What can hang from each mark
z_714: z_694
z_205: z_694
z_685: z_694
z_894: z_187 z_504
z_140: z_504
z_346: z_57 z_504
z_504: z_346 z_694
z_178: z_187
z_694: z_57 z_205 z_714 z_798 z_971
z_270: z_694
z_187: z_111 z_178 z_894
z_57: z_346 z_694 z_894
z_798: z_694

In the rows, 128 means zero.
Known rows, with every way that one mark hangs from another
[z_346 z_57 z_504]: [111 139 157 104 178 110 131 135 148  83 177 159 139 131 128 159 141 116
  89 131  75 146  94 186 104 118 133 132 184 104  95 115 116 115 138 113
 146  88 124 148 160 109 126]
[z_504 [z_694 z_205]]: [126 111 114 157 154 127 140 114 114 120 109 139 135 123 111 122 147 126
 111 104 102 151 135 139 146 153 129 122 130 138 120 126 116 112 129 111
  97  83 119 130 156 144 137]
[z_346 [z_57 z_894]]: [125 122 169  94  99 139 131 106 160  87 151 135 130 101 127 137 145 128
  89 112  90 135 113 190 135 131  77 144 159  93 115 147 129 141 141 134
 128 125 130 133 138 110 131]
[z_714 [z_694 z_57 z_205 z_798 z_971]]: [164 134 137 122 223 122  96  88  67  87  78 120 155 119 125 162  95 152
 198 149 160  88 129 127 135 123 186  89  98 226 164 184 156 163  98  62
  92 179 153  95  88 136 211]
[z_894 z_504]: [123 131 130 127  97 151 113 152 127 139 139 103 148 161 103  99 147 133
 127 132  89 120 105 156 107 179 119 132 131 100  99 113  67 109 133 154
 165 107 142 119 141 141 103]
[z_140 z_504]: [ 97 111 133 128 121 164 122 147 166 140 180 123 123 134 145  83 165 133
 118 125 115 124 174 164 149 138 118 129 146  81  72 114  95  99 113 139
 158 113 139 113 168 144  92]
[z_205 [z_694 z_798 z_971]]: [190 152 135 146 140 141 146 119 142 151  96 119 150 129 149 115 129 156
 145 111 167  97 158 160 137  83 135 119 147 133 165  99 118 157 139 115
 128 138 138  91 131 122 139]
[z_685 [z_694 z_205]]: [121 130 126 121 105 117 141 108 102 101 137 132 136 115 147 122 126 147
 146 138 109 115 111 163 144 145  76 123 129 142  95 121 116  92 124 163
  74 106 108  84 137 139 122]
[z_894 z_187]: [149 121 137 137  93 126 142 164 151 125 137 101 136 151 110 114 130 138
 117 135 130 147 172 176 153 140 119 128 128 139  76 112  73 107 143 156
 137 142  96 125 151 147 103]
[z_798 [z_694 z_57 z_205]]: [155 128 137 123 167 123 110 106 103 120 139 113 158 108  88 113 117 129
 130 194 115 101 129 134 150 141 119  82 148 194 107 143 115 122 138  88
  95 125 137 124 143 116 158]
[z_187 z_894]: [121 134 115 141  58 139 148 139 135 124 130  90 143 127 124  83 154 124
 106 134 116 101 142 174 170 133 119 133 146 142 113 102 102  96 121 147
 155 134 128 155 143 150  72]
[z_205 [z_694 z_714 z_798 z_971]]: [194 150 123 141 131 134 128 120 140 155 101 130 124 112 148 134 130 163
 154 118 201 106 128 127 144  51 140 125 114 120 186  90 139 142 140 121
 124 136 118 110 109 136 156]
[z_57 z_346 [z_894 z_187]]: [ 98 121 132 109  68 128 111 153 150 152 129 118 115 145 117 146 144 130
 101 108 116 144 173 179 128 161  99 152 139  77 109 160 114 133 155 161
 112 152 123 100 171 103 117]
[z_178 z_187]: [103 106 122 135  93 138 129 164 166 149 165 133 145 129 153  92 143 121
 127 113 122 154 139 155 155 152 150 128 154 143  76  97  64 101 133 142
 139 106 157 141 133 123  75]
[z_178 [z_187 z_111 [z_894 z_504]]]: [ 74 135 119 150  49 148 153 198 176 157 123 102 173 166 115  65 119  78
 103 131 114 123  98 100  85 158 173 132 127 150 112  73  81 115  95 153
 219 109 170 193 117 129  23]
[z_205 z_694]: [142 140 100 129  89 163 142 128 153 178 127 124 146 127 132  94 171 131
 105 135 131 115 169 169 171 112 117 132 176 113 114  81  97 110 142 141
 112 110 138  96 146 147  88]
[z_178 [z_187 z_111]]: [ 75 117 120 146  90 152 153 173 182 169 160 130 158 126 133  83 136 107
 114 106 113 157 147 109 149 124 162 124 133 154  66  87  85 124 111 155
 175 106 148 160  99 118  46]
[z_694 z_798]: [160 122 136 157 144 145 133 124 145 111 137 101 149 137 128 134 141 153
 149 145 113 130 139 174 152 112 131 123 112 124 118 124 113 118 124 138
 140 127 132 118 120 148 108]
[z_504 z_346 [z_694 z_57 z_798 z_971]]: [177 113 121 142 218  99 184 125 133 108 133 140 134 160 142 165 117 125
 171 127 192 115 149 106 114 131 134 107 156 138 154 156 145 162 141 104
 105 174  97 140 131 111 159]
[z_270 z_694]: [150 130 135 143 100 174 131  98 126 144 141  95 116 154 153 116 147 134
 165 106 116 125 157 138 155 140 121 150 133 134 100 124 108  87 144 154
 128 118 120 138 119 157 104]
[z_205 [z_694 z_714]]: [152 143  99 121  86 154 130 133 147 184 133 138 117 110 127 115 163 143
 108 143 162 119 142 143 173  84 114 136 139 100 132  68 119  94 152 144
 107  98 111 112 129 160 110]
[z_504 z_694]: [126 129 108 149 125 133 159 138 136 143 140 130 127 140 120 127 174 126
 103 104 115 146 154 153 162 155 124 137 154 105 103 110 104 121 139 123
 126  99 112 130 149 148  95]
[z_140 [z_504 z_346 z_694]]: [ 96 102 100 144 157 149 166 161 178 134 172 147 111 166 150  98 165  98
 114 120 148 146 181 133 146 158 110 144 180  44  89 130 102 116 147 142
 125  98  94 142 199 144  93]
[z_714 [z_694 z_57 z_205]]: [121 130 113 109 169 146 101 101  72 113 112 133 147 119 109 142 133 125
 156 172 126 103 144 136 169 152 165 100 122 206 112 157 140 116 108  87
  77 144 144  99 105 163 156]
[z_270 [z_694 [z_57 z_346] z_205 z_971]]: [126 148 128 119 177 139 118  56  69 159 116 144 104 140 161 144 103 135
 190  83 132  68 147  96 100 153 147 119 148 176 152 173 161 120 122  94
  90 175 153 114 118 111 196]
[z_504 z_346 [z_694 z_57]]: [134 106  97 118 162 117 184 132 142 138 160 153 131 161 121 147 155  99
 125 148 149 130 162 114 145 160 117 119 184 118 101 132 127 117 149 117
  93 141  92 144 144 138 106]
[z_187 z_111 z_178 [z_894 z_504]]: [ 88 145 114 125  20 138 158 170 155 174 109  85 137 137 115  58 109  87
  88 150  55 103 116 113  99 164 147 124 127 143 112  69 116 136  86 162
 243 139 135 165 113 162   5]
[z_894 [z_187 z_111]]: [117 131 131 145  81 139 176 180 174 143 135 103 148 139  95 106 129 115
 105 128 125 147 176 141 140 111 127 123 107 154  59 100  87 129 123 171
 176 143  94 143 115 134  72]
[z_685 [z_694 z_205 z_798]]: [155 125 134 145 146 120 135  94 115  80 121 119 145 130 151 155 100 156
 178 159 112 119  97 164 132 121  95 118  98 144 130 135 138 105 117 152
  78 112 116  86 127 146 140]
[z_205 [z_694 [z_57 z_894] z_971]]: [155 122 147  69 100 126 135 100 136 180 104 131 139 106 137 116 150 140
 118 114 177 105 156 132 126 117 101 120 177 148 143 125 148 158 138 125
  98 168 155  78 122  82 142]
[z_798 [z_694 z_205 z_714 z_971]]: [165 145 149 143 136 108 106 131  80 107 122 123 111  66 105  97 109 158
 139 127 170 106  92 118 160 109 109 110 108 156 146 140 103 149 152 112
 119 113 100 133 137  99 208]
[z_714 z_694]: [117 150 109 123 106 165 105 142  98 123 132 114 138 124 122 130 169 132
 139 135 123 113 157 174 193 160 147 142 136 133  98 136  95 126 128 130
 120 126 132  97 125 175 109]
[z_57 [z_694 z_205 z_798] z_894]: [122 109 134 133 126 129  81  90 110  96  95 108 133 115 131 134 115 131
 127 132  88 170 132 120 124 123 112 140  79 114 161 179 168 153 127 142
  94 128 169  98 111 108 144]
[z_57 [z_694 z_205 z_714 z_971] z_894]: [108 130 139 106  85 103  83 110  79 116 106 138  82  69 134 105 116 144
 121  77 146 152 103  75 129 120 100 153  84 117 162 166 154 164 136 149
 103 137 141 106  94  85 187]
[z_798 [z_694 z_57 z_205 z_714 z_971]]: [169 137 153 115 170  99 107 113  75 126 129 133 117  75 105 122 101 150
 151 159 179  87  94  97 140 106 122  88 112 195 143 145 131 136 137  83
 111 143 115 129 122  95 220]
[z_694 z_57 z_205]: [133 107 130 113 162 124 126  96 104 123 137 137 147 116 107 119 123 136
 134 155 101 108 124 141 138 135 130  88 128 189 102 137 132  95 110 107
 101 140 140 120 117 131 148]
[z_140 [z_504 [z_694 z_205 z_714 z_798]]]: [132  92 124 175 214 143 106 115 145 112 125 140 101 131 134 152 129 129
 146 136 151 153 126  95 128  90 154 123  78  95 162 130 168 112 105  88
 115  84 108 148 152 160 165]
[z_694 z_57 z_205 z_971]: [141 120 147 113 168 109 130  99  86 115 118 145 141  92 124 108 107 147
 154 113 138  90 125 131 119 135 133  88 133 206 120 149 126 129 110 102
 114 165 139 111 115 103 186]
[z_187 z_111 z_178 [z_894 [z_504 z_346]]]: [ 87 135 100 126  27 132 181 195 164 159 116  99 136 149 121  53  93  69
  95 157  81 105 115  98 101 166 122 129 149 105 111  95 107 137 119 182
 219 141 105 179 132 156   4]

Rows
[144 145 126 137 185 122  96  83 113  63 127 164 113 115 133 170  87 130
 116 153  99 132  91 112 117  72 126 134  97 113 174 134 173 133 117  83
 123 117 141 154  96 152 181] | [z_346 [z_57 [z_694 z_205 z_714 z_798]]]
[161  75 162 113 171 121 100  73 122  95 106 110 151 110 114 160 103 141
 150 163 113 140 112 132 111 112 126  98  81 169 148 189 178 129 113 115
  83 150 151 111 108 105 169] | [z_694 [z_57 z_894] z_205 z_798]
[ 67 126 103 152  53 144 169 217 182 143 128 112 167 180 126  57 102  55
 111 139 132 124 101  80  87 162 154 136 153 123 116  98  72 117 128 177
 197 112 139 204 123 122  21] | [z_178 [z_187 z_111 [z_894 [z_504 z_346]]]]
[118 155 161 124 207  77 161 135 133  91 144 182 122 129 141 171 141 114
  93  73 124 143  99 150  88 131 140 141 208 114 136 117 123 163 142  82
 144  96 109 156 175  85 162] | [z_346 z_57 [z_504 [z_694 z_971]]]
[ 88 147  97 145  49 127 176 166 156 186  91  96 128 155 113  85 124  73
  73 135  67 124 122  94  93 174 155 133 145 127 133  65 134 142  87 135
 226 120 127 187 138 173   7] | [z_187 z_111 z_178 [z_894 [z_504 z_694]]]
[110 155 114  91 142 116 138 120  99 168 155 160 126 121 144 140 140 146
 143  96 127  66 154 144 119 155 128 108 175 130 117 140 128 143 115 105
 129 186 152  91 131  95 152] | [z_694 [z_57 z_346] z_971]
[111 129 125 129  57 123 166 179 176 172 127 108 126 119 115  90  97 106
  99 135  87 158 182 140 144 130 135 112 112 158  53  81 104 139 106 167
 197 159  89 144 116 155  38] | [z_894 [z_187 z_111 z_178]]
[ 71 129 112 113 174 140 121 118 151  69 172 189 114 143 162  91 100  81
  93 135  95 125 148 117 109 138  94 139 186  56 105 148 137 131 129 107
 116 112 134 138 174 130 142] | [z_140 [z_504 [z_346 [z_57 [z_694 z_205]]]]]
[ 79 122 134 118 136  93 115 168 149 157 128 143 113 178 119 199 160 103
  80  99 118 197 156 145  88 170 139 167 158  63 126 157 140 148 163 136
  93 111 112 117 210  81 107] | [z_57 [z_346 [z_504 z_694]] [z_894 z_187]]
[164 124 159  93 154 125  98 101  92 105  97 105 140 116 127 182 128 149
 182 136 175 111 142 134 142 128 150 123 102 177 162 194 164 186 113 101
 107 201 157  82  85 114 178] | [z_714 [z_694 [z_57 z_894] z_798 z_971]]
[ 85 127 106 123 127 137  77  81  99 126 102 127 124 128 138 156 119 126
 121 117  65 148 138 121 110 142 122 146 112  69 174 191 182 168 129 132
  84 136 190  82 132  97 147] | [z_57 z_346 [z_694 z_205 z_798] z_894]
[ 75 153 142 108 193  97 101 111 106  71 146 179 130 126 134 148 110 100
  81 125  51 164  94 133  85 121 140 144 173 125 116 131 141 132 133  96
 114  87 158 136 149 103 145] | [z_346 [z_57 [z_694 z_205]] z_504]
[138 129 110 151 149 127  88 105 100 104 121 126 114 115 130 138 103 144
 145 151 117 151 108  91 139  82 141 134  61 122 163 133 162 119 123 121
 115 115 141 127  92 153 159] | [z_57 [z_694 z_205 z_714 z_798]]
[143 138 103 142 116 139 103 128 118 125 147 118 107 135 140 149 131 143
 136 148 132 152 133 110 150  88 134 152  82  88 147 110 146 120 129 138
 146 134 144 128  93 157 116] | [z_57 [z_694 z_714 z_798]]
[ 71 128 111 151  53 144 171 178 185 153 139 108 162 127 134  67 132  85
  91 120 122 132 143 119 152 116 160 126 134 174  98  70 101 114  98 151
 196 125 157 193 107 129  17] | [z_178 [z_187 z_111 z_894]]
[121 179 128 102 120 111 128 124 110 103 153 168  91 103 152 131 120 142
 102  86 141 111 110 117 126 104 104 152 151  97 139 108 129 157 136 109
 159 146 130 141 101 126 167] | [z_346 [z_57 [z_694 z_714 z_971]]]
[ 91 111 130 110  83 129  88  98 105 117 111 128 121 103 125  97 136 123
 102 107  83 168 138 118 133 150  96 150 112 110 121 167 140 143 132 150
  92 117 163  96 122 104 129] | [z_57 [z_694 z_205] z_894]
[141 126 141 141 130 109 111 120  87 111 116 143 103  73 125 105 111 162
 141  86 159 113  93 120 139 104 122 118  93 152 143 133 112 125 131 133
 122 117 104 125 111 118 196] | [z_694 z_205 z_714 z_971]
[136 128 156 104 121 121 114 127 154 112 125 146  99 142 100 183 148 111
  82 114 121 149  57 115  76 158  94 159 133  51 163 139 142 136 146 117
 142  83 116 165 144 129 156] | [z_346 [z_57 [z_894 [z_504 [z_694 z_714]]]]]
[136 104 128 170 194 156 140 131 176 126 152 120 124 169 140 142 163 121
 131 128 132 148 172 142 129 127 142 136 129  78 125 122 137 128 109 104
 148 107 134 133 172 155 108] | [z_140 [z_504 [z_694 z_798]]]
[175 124 149 164 173 112 108 112 101  91 101 125 117  88 129 136  90 176
 175 111 167 114  84 119 126  74 138 112  61 161 176 142 142 137 121 118
 123 131 110 128  94 119 207] | [z_694 z_205 z_714 z_798 z_971]
[120 142 112 159  82 134 145 153 131 136 102  95 144 183 101 106 163 100
  98 131 115 109 111 136 107 186 131 143 152 109 151  97  94 113 125 121
 169 102 134 167 166 159  79] | [z_187 [z_894 [z_504 z_694]]]
[ 71 115 136  64 149 110  96 123 118 164 163 148 126 134 134 192 161 115
 108 134  90 146 119 139  88 153 136 133 170  82 122 163 170 130 134 127
  94 137 164  88 156  69 119] | [z_694 [z_57 [z_346 z_504] z_894]]
[ 73 132 102 168  73 139 172 195 182 169 108 109 160 183 110  88 139  61
  83 119 124 139 110  73  81 170 177 139 146 141 129  68  92 132 101 125
 206  92 159 208 136 135  20] | [z_178 [z_187 z_111 [z_894 [z_504 z_694]]]]
[151 137 131 141 132 131  94 129 102 118 134 112 116  87  96 112 125 145
 126 168 137 126  99 125 172 113 109 115 106 143 125 132 109 107 153 126
 112  84 104 137 146 132 172] | [z_798 [z_694 z_205 z_714]]
[161 155 113 121  86 137 136 136 127 181 117 143 110  95 141 104 146 159
 124  97 194  99 137 126 159  81 118 136 145 121 150  76 112 121 148 132
 124 122 111 108 119 131 143] | [z_205 [z_694 z_714 z_971]]
[133 138 115 138 195 120 133 101 134  45 129 162 139 143 143 141  72 102
 123 151  98 130 117 126 112 111 109 137 152  99 153 170 149 150 144 105
  97 124 125 152 129 131 158] | [z_504 [z_346 [z_57 [z_694 z_205 z_798]]]]
[ 56 143 124  95  95  99  82 169 129 156 140 134 110 166 134 164 138 105
  77 115  93 197 167 129  90 161 133 175 154  49 111 157 139 151 157 159
 105 142 152  86 182  70 100] | [z_57 [z_346 z_504] z_694 [z_894 z_187]]
[138 148 141 121 105  94 134 117  79 107 127 151  97  82 163 127 104 170
 168 100 170 102  78 121 135 114  82 123  95 141 132 117 125 105 127 159
  89 120  88  92 113 119 181] | [z_685 [z_694 z_205 z_714 z_971]]
[206 137 122 118 169 127 134 107 132 169 107 138 127 122 140 161 116 157
 158 154 211  87 137 111 133  49 146 104 123 159 186  95 166 131 125  93
 117 167 130 109  91 128 166] | [z_205 [z_694 z_57 z_714 z_798 z_971]]
[130 130 120 122 100 117 126 114  98 110 146 143 104 101 145 142 120 156
 152 143 138 122  83 134 151 120  74 128  93 127 114 109 132  73 126 169
  78  93  91 101 117 144 148] | [z_685 [z_694 z_205 z_714]]
[145 132 144 116  90 115  92 122 105 118 115 114  94 100 152 139 126 155
 143  93 165 153 122  91 127  88 109 161  68  88 174 159 164 181 135 149
 138 162 143 110  83  98 162] | [z_57 [z_694 z_714 z_798 z_971] z_894]
[184 106 149 136 206  99 114  88  91 102 109 138 127  95 125 158  81 168
 184 142 170  99  89  98 109  72 153  83  68 196 171 146 167 126 108  89
 109 166 120 127  80 121 222] | [z_694 z_57 z_205 z_714 z_798 z_971]
[136  83 143  88 130 117  90  91 109 123 122 133 112  81 104 152 129 143
 130 151 135 142  97 101 134 108 110 113  79 159 137 158 176 101 123 131
  86 135 126 124  97 114 177] | [z_694 [z_57 z_894] z_205 z_714]
[118 130 114 159 113 127 191 215 178 148 117 121 144 207  77 123 120  77
 101 134 151 168 147  87  76 176 128 139 134  95  93 122  80 145 149 171
 166 120  65 172 152 139  72] | [z_894 [z_187 z_111] [z_504 z_346 z_694]]
[180 110 146 178 174 163 113  60 120 105 100  96 127 146 144 141  99 145
 193 129 111 130 129 125 138 105 145 133  87 172 149 162 143 100 132 127
 105 113 125 139 106 158 155] | [z_270 [z_694 z_205 z_798]]
[129  95 132 101 131 122 140 106 141 151 135 126 128 134 116 164 175 120
 110 127 129 150 152 123 135 157 108 132 144 125 118 146 154 133 133 117
  98 136 131 123 127 114 119] | [z_504 [z_694 [z_57 z_894]]]
[112 135 129 126  54 128 145 201 169 181 113  93 135 161  97  85  89 105
 108 149  77 151 145 121  82 170 143 118 107 143  63  83  84 138 107 173
 224 146 109 141 126 157  44] | [z_894 [z_187 z_111 z_178] z_504]
[173  85 134 123 164 111 122  98 142 140 125 120 118 134 118 209 150 137
 138 152 166 161 121  94 126 100 128 127  86 120 167 147 198 129 124 107
 105 142 118 143  99 134 152] | [z_504 [z_694 [z_57 z_894] z_714 z_798]]
[130 142 135 105 135 136 146 156 157  83 159 143 139 168 116 123 115  99
 116 142 100 102  86 160  86 171  90 136 187  65 109 137  72 123 156 141
 151 104 110 156 160 135 128] | [z_894 [z_504 [z_346 z_57]]]
[116 130 132  68 108 111 107 109  94 166 147 153  89  91 140 164 144 154
 135  96 156  97 116 106 114 128 109 131 127  96 161 162 169 147 130 130
 114 183 139 101 111  76 179] | [z_694 [z_57 z_346 z_894] z_714 z_971]
[154 121 124 130 207 146  89  85  81  90  98 114 160 134 114 179 106 135
 181 190 126 107 135 138 152 121 185  97  98 210 146 176 162 125  99  69
  80 156 154 102  94 170 173] | [z_714 [z_694 z_57 z_205 z_798]]
[203 135 154 166 146 146 122  90 114 127 115  99  89 134 170 155 109 164
 208  94 187 116 121  97 135  77 140 146  69 141 169 139 144 117 139 136
 144 151 103 148  86 145 177] | [z_270 [z_694 z_714 z_798 z_971]]
[122 136 141 139 171  81 131 163 109 139 141 159  90 119 134 167 153 133
 121  80 171 162  94 102 115 113 159 148 133 104 140 105 128 138 149 123
 137  95  89 141 145 103 155] | [z_346 [z_504 [z_694 z_714 z_971]]]
